Known rows, with every step that occurs
Q -> Y: [ 2.162 -0.446  1.548  0.960  0.415 -0.912 -1.264  0.000 -0.257 -1.086
 -1.226 -1.686  0.141 -1.803  0.532 -0.190 -0.244 -1.125  1.941 -0.585
  1.188]
K -> R: [ 2.001 -1.858  1.416 -1.834  1.815 -0.936 -0.949  0.459 -0.145 -0.532
 -0.653 -1.661  0.529 -2.078 -0.131  1.871  2.605 -2.108  0.157  0.158
  1.270]
Y -> L: [ 0.903 -0.915 -0.954  0.463  1.268  0.617 -0.907 -1.350 -0.673  0.710
  0.562 -1.218 -0.353 -1.710  0.731  1.010 -0.007 -1.057  0.644 -0.629
  0.536]
D -> R -> F -> Q: [ 2.440  0.243  2.140 -3.840  1.157 -3.036 -0.553  2.072 -0.041 -1.774
  2.266 -1.243  6.427 -1.370 -0.556  0.322  0.995 -1.423  1.199 -0.227
  2.250]
G -> Q -> Y: [ 1.113  0.063  0.004  0.803  0.971 -1.086 -1.560 -0.021 -0.914 -0.108
  0.312 -1.966  0.230 -2.049  0.046 -1.088  2.474 -0.881  1.735 -0.212
  2.886]
R -> F -> Q: [ 2.123 -0.043  3.132 -1.910  0.569 -2.282 -0.713  0.341 -0.380 -1.223
  0.932 -1.189  7.557 -0.814 -0.051 -0.117  2.831 -2.439  1.346 -0.754
  2.182]
F -> Q -> D: [ 3.062 -0.200  1.129 -4.298  1.160 -1.457 -0.892 -1.028 -0.326 -0.278
 -0.820 -0.092  4.818 -0.800  0.566 -0.632 -0.236 -1.269  2.222 -1.047
  3.019]
K -> R -> F -> Q -> Y -> L: [ 1.738 -0.653  2.945  2.748  1.069 -2.845 -1.619  1.527 -0.122 -1.255
  1.339 -2.500  5.421 -3.290 -0.165  1.976  2.006 -3.018  1.171 -0.219
  3.445]
W -> M: [ 0.689 -0.474  0.634 -0.452  1.360 -0.872 -1.736 -1.273 -0.980 -0.371
 -0.157 -1.753 -0.393 -1.057  0.710 -0.029 -0.565 -1.557  0.198 -0.259
 -0.025]
D -> R -> F -> Q -> K: [ 3.161  0.609  2.829 -1.474  0.925 -3.285 -0.432  0.887 -0.131 -1.438
  0.784 -1.254  3.694 -2.074 -0.377 -0.529  3.132 -1.733  1.855 -0.806
  2.069]
M -> F: [ 1.778 -1.635 -0.749 -0.394  0.858 -1.101 -1.431 -1.155 -0.264 -0.398
  0.688 -1.141 -1.889  1.053  0.761 -0.067  1.577 -2.210  0.825 -0.165
  0.066]
K -> W -> F -> Q -> Y: [ 3.067 -0.468  2.051  0.383  1.369 -3.969 -1.549  0.509  0.040 -1.765
  0.748 -2.380  3.628 -6.170  0.799 -1.115  1.135 -2.102  3.624 -0.162
  3.427]
R -> F -> Q -> K -> W: [ 2.282  0.666  3.651  2.583  0.388 -3.751 -1.057 -0.488 -0.097 -0.615
  1.246 -1.667  3.642 -2.714  0.148 -3.123  6.356 -2.899  3.977 -1.029
  2.470]
R -> F: [ 1.854  0.092  2.455 -0.333  0.670 -1.386 -0.912  0.749 -0.571 -0.910
  0.552 -1.635  2.617 -0.717 -0.022 -0.305  1.811 -2.673  1.494 -0.298
  0.350]
Q -> D -> R -> F: [ 3.070  0.949  1.054 -3.245  1.417 -2.568 -1.104  2.622 -0.222 -1.140
  1.455 -1.096  0.198 -0.930 -0.256 -0.794 -2.715 -2.601  2.383  0.005
  0.935]
Q -> K -> W -> M: [ 0.807  0.233  1.015  4.471  1.142 -2.296 -2.054 -2.086 -0.718  0.300
  0.296 -2.302 -4.334 -2.788  0.965 -3.016  2.851 -1.958  2.940 -0.554
  0.145]
F -> Q: [ 2.039 -0.886  1.596 -3.301  1.073 -1.114 -0.489 -1.030 -0.265 -0.575
 -0.219 -0.683  5.899 -1.039  0.283  0.339  2.189 -1.024  0.906 -1.046
  2.311]
F -> Q -> D -> R: [ 3.250 -0.024  0.010 -6.191  1.850 -2.218 -0.732  0.671 -0.020 -0.821
  0.508 -0.200  3.439 -1.366  0.070 -0.096 -2.345 -0.578  1.955 -0.643
  2.976]
D -> R: [ 2.162 -0.557 -0.278 -3.668  1.593 -1.034 -0.581  0.999 -0.164 -0.910
  0.697 -1.152 -0.530 -1.683 -0.052  0.644 -0.762 -0.484  0.694 -0.108
  0.487]
K -> R -> F -> Q -> Y: [ 2.553 -0.692  4.600  0.442  0.671 -3.558 -1.437  2.234  0.103 -2.384
  0.138 -2.350  6.260 -2.696 -0.501  1.133  2.816 -3.023  1.539 -0.145
  3.508]
K -> W -> M -> D -> R -> F: [ 0.630 -0.226  0.045  3.072  1.611 -5.098 -2.108  2.775 -0.350 -1.157
  5.035 -2.174 -1.749 -2.491  0.028 -2.270  1.935 -1.052  2.233  0.278
 -0.789]
M -> F -> Q: [ 1.865 -1.687 -0.078 -1.987  0.808 -1.964 -1.257 -1.525 -0.153 -0.780
  0.883 -0.788  3.059  1.086  0.696  0.196  2.556 -2.052  0.730 -0.589
  1.924]
F -> Q -> Y -> L: [ 1.414 -0.432  0.737  1.909  0.801 -1.082 -1.189 -1.192 -0.463 -0.470
  0.099 -1.453  3.916 -2.548  0.758  0.855 -0.155 -0.798  1.677 -1.057
  3.009]

Rows
[ 2.204 -1.081  3.810 -2.293  1.466 -2.815 -0.924  1.577 -0.063 -1.502
  0.839 -1.729  7.071 -1.918 -0.639  1.529  4.388 -3.227  0.586 -0.059
  2.882] : K -> R -> F -> Q
[ 1.176 -0.904  0.772  2.342  0.566 -3.373 -2.677 -1.237 -0.395 -1.599
  0.635 -1.975  1.159  0.365  1.226 -0.379 -0.608 -2.007  1.088 -0.430
  1.831] : W -> M -> F -> Q -> Y
[ 1.026 -1.050  0.906  4.430  1.165 -4.242 -1.740 -2.051 -0.743  0.132
  1.343 -1.134  0.292 -2.760  0.879 -3.252  6.374 -0.360  2.908 -1.369
  1.166] : F -> Q -> K -> W -> M -> D
[ 1.966 -1.001  3.168 -0.670  1.407 -1.890 -1.079  1.992 -0.120 -1.139
  0.656 -2.105  2.135 -1.738 -0.540  1.323  3.199 -3.601  0.515  0.413
  1.139] : K -> R -> F
[ 4.077 -0.780  2.314 -2.122  1.710 -2.420 -0.438 -1.637 -0.730 -0.715
 -1.885 -1.275  2.966 -4.645  0.699  0.274  3.536 -2.613  1.789 -0.822
  2.320] : W -> F -> Q -> K
[ 3.082 -0.446  3.512 -3.271  1.578 -3.286 -1.253  1.653  0.060 -1.050
  0.486 -1.154  5.849 -1.586 -0.472  0.511  1.629 -3.652  1.625 -0.240
  3.513] : K -> R -> F -> Q -> D
[ 2.077 -1.015  0.225  2.694  0.598 -3.542 -1.588 -2.470  0.153 -0.069
  1.381 -1.270 -0.528 -0.793  0.977 -2.793  6.073 -2.526  3.374 -0.932
  2.222] : M -> F -> Q -> K -> W
[ 1.713  0.298 -1.161 -2.774  1.883 -0.794 -1.387 -0.566 -1.061  1.005
  0.652 -0.766 -0.218 -0.864  0.055 -1.679  1.095 -1.599  1.880 -0.206
  2.956] : G -> Q -> D
[ 1.625 -2.090  1.271  1.676  1.709 -3.543 -2.267 -1.972 -0.427 -0.617
 -0.280 -1.953 -0.918 -0.339  0.601  0.675  4.368 -3.370 -0.008 -0.189
  1.787] : W -> M -> F -> Q -> K -> R
[ 3.253 -0.810 -1.509 -4.846  1.612 -3.197 -1.366  0.160  0.169 -0.960
  1.838 -0.287  1.071  0.877  0.480 -0.352 -1.901 -1.704  1.696 -0.303
  2.568] : M -> F -> Q -> D -> R
[ 2.099 -0.299 -1.582 -3.261  2.012 -3.787 -2.389 -0.175 -0.344 -0.981
  2.168 -0.984 -0.252  1.113  0.767 -0.424 -3.877 -2.010  1.024 -0.110
  1.872] : W -> M -> F -> Q -> D -> R
[ 3.998 -1.882  2.850 -2.512  2.484 -3.036 -0.679 -0.622 -0.357 -0.980
 -2.036 -1.836  2.842 -5.665  0.141  1.896  4.671 -3.520  0.733 -0.140
  2.966] : W -> F -> Q -> K -> R
[ 1.595  0.371  2.226  2.994  0.335 -2.178 -1.468  0.412 -0.467 -1.109
  1.367 -1.965  5.768 -2.242  0.386  0.311  0.491 -2.096  2.134 -0.814
  2.794] : R -> F -> Q -> Y -> L
[ 2.608  0.963  2.595  0.744  0.884 -4.545 -0.918  1.138  0.219 -1.209
  2.576 -1.751  2.501 -3.153 -0.274 -2.576  4.556 -2.006  3.745 -0.573
  2.402] : D -> R -> F -> Q -> K -> W
[ 1.512 -1.284 -0.909  2.834  0.503 -1.908 -1.880 -1.562 -0.255 -0.608
  1.423 -1.511  1.510 -0.359  1.213  0.724  0.279 -1.713  1.513 -0.823
  2.463] : M -> F -> Q -> Y -> L
[ 2.673 -0.577  3.716  1.718  1.082 -2.285 -1.010  0.846 -0.270 -0.717
 -0.986 -2.127 -0.558 -2.376 -0.419  0.332  5.362 -3.776  1.337 -0.114
  0.955] : Q -> K -> R -> F
[ 1.495  0.043  0.004  0.536  1.363 -0.647 -0.932 -1.856 -1.213  1.073
 -0.533 -1.442 -1.557 -1.953  0.044 -1.643  5.968 -1.590  1.554 -0.524
  2.086] : G -> Q -> K
[ 2.835 -1.572  2.854 -0.998  1.570 -2.021 -0.623 -1.163 -0.137 -0.410
 -1.893 -1.297  2.849 -2.778 -0.086  0.998  5.884 -1.955  0.900 -0.745
  3.043] : F -> Q -> K -> R
[ 0.102 -1.284 -0.588  3.477  1.487 -3.033 -2.089 -0.421 -0.706  0.100
  2.568 -1.484 -2.451 -2.156  0.884 -2.369  3.409 -0.422  2.109 -0.342
 -0.549] : K -> W -> M -> D
[ 1.473 -1.008  0.642  2.060  0.980 -3.006 -2.039 -3.144 -0.865 -0.343
 -0.189 -1.490 -0.639  0.572  1.185 -0.863  2.910 -2.708  0.998 -0.930
  1.054] : W -> M -> F -> Q -> K
[ 0.987  0.955  3.351  4.351  0.640 -4.351 -2.068 -0.940 -0.643 -0.553
  1.775 -2.363  2.445 -2.450  0.480 -3.353  4.517 -3.176  3.566 -0.800
  1.715] : R -> F -> Q -> K -> W -> M
[ 2.114 -0.180  1.976  1.194  0.740 -2.592 -0.931 -2.019 -0.065  0.072
  0.132 -1.192  1.879 -2.906  0.585 -2.660  5.706 -1.404  3.536 -1.268
  2.715] : F -> Q -> K -> W
[ 0.409 -0.994 -1.527  1.681  2.113 -3.934 -1.856  1.323 -0.359 -0.508
  3.919 -1.547 -3.533 -2.757  0.408 -1.672  1.290  0.530  1.938  0.010
 -0.549] : K -> W -> M -> D -> R
[ 2.782 -0.821  1.161 -2.240  1.929 -3.320 -1.063 -0.067 -0.180 -0.932
  1.563 -1.807  4.465 -5.193  0.640 -0.815  2.585 -2.344  2.631 -0.187
  2.767] : K -> W -> F -> Q
[ 3.614 -0.741  2.177 -1.919  1.369 -2.757 -1.118  0.205 -0.439 -1.977
 -1.211 -1.837  5.151 -4.899  0.692  0.854 -0.117 -2.017  1.831 -0.439
  3.056] : W -> F -> Q -> Y
[ 0.787 -0.691 -0.483  5.707  0.970 -3.274 -2.789 -2.422 -0.470  0.192
  1.380 -2.373 -6.935 -0.701  1.311 -3.206  3.392 -3.085  2.707 -0.360
 -0.428] : Q -> K -> W -> M -> F
[ 3.284 -0.329  0.959  1.498  1.748 -2.783 -1.207 -0.951 -0.408 -0.155
 -0.339 -2.224 -3.228 -5.826  0.918 -1.961  3.661 -3.021  3.588 -0.171
  0.796] : Q -> K -> W -> F
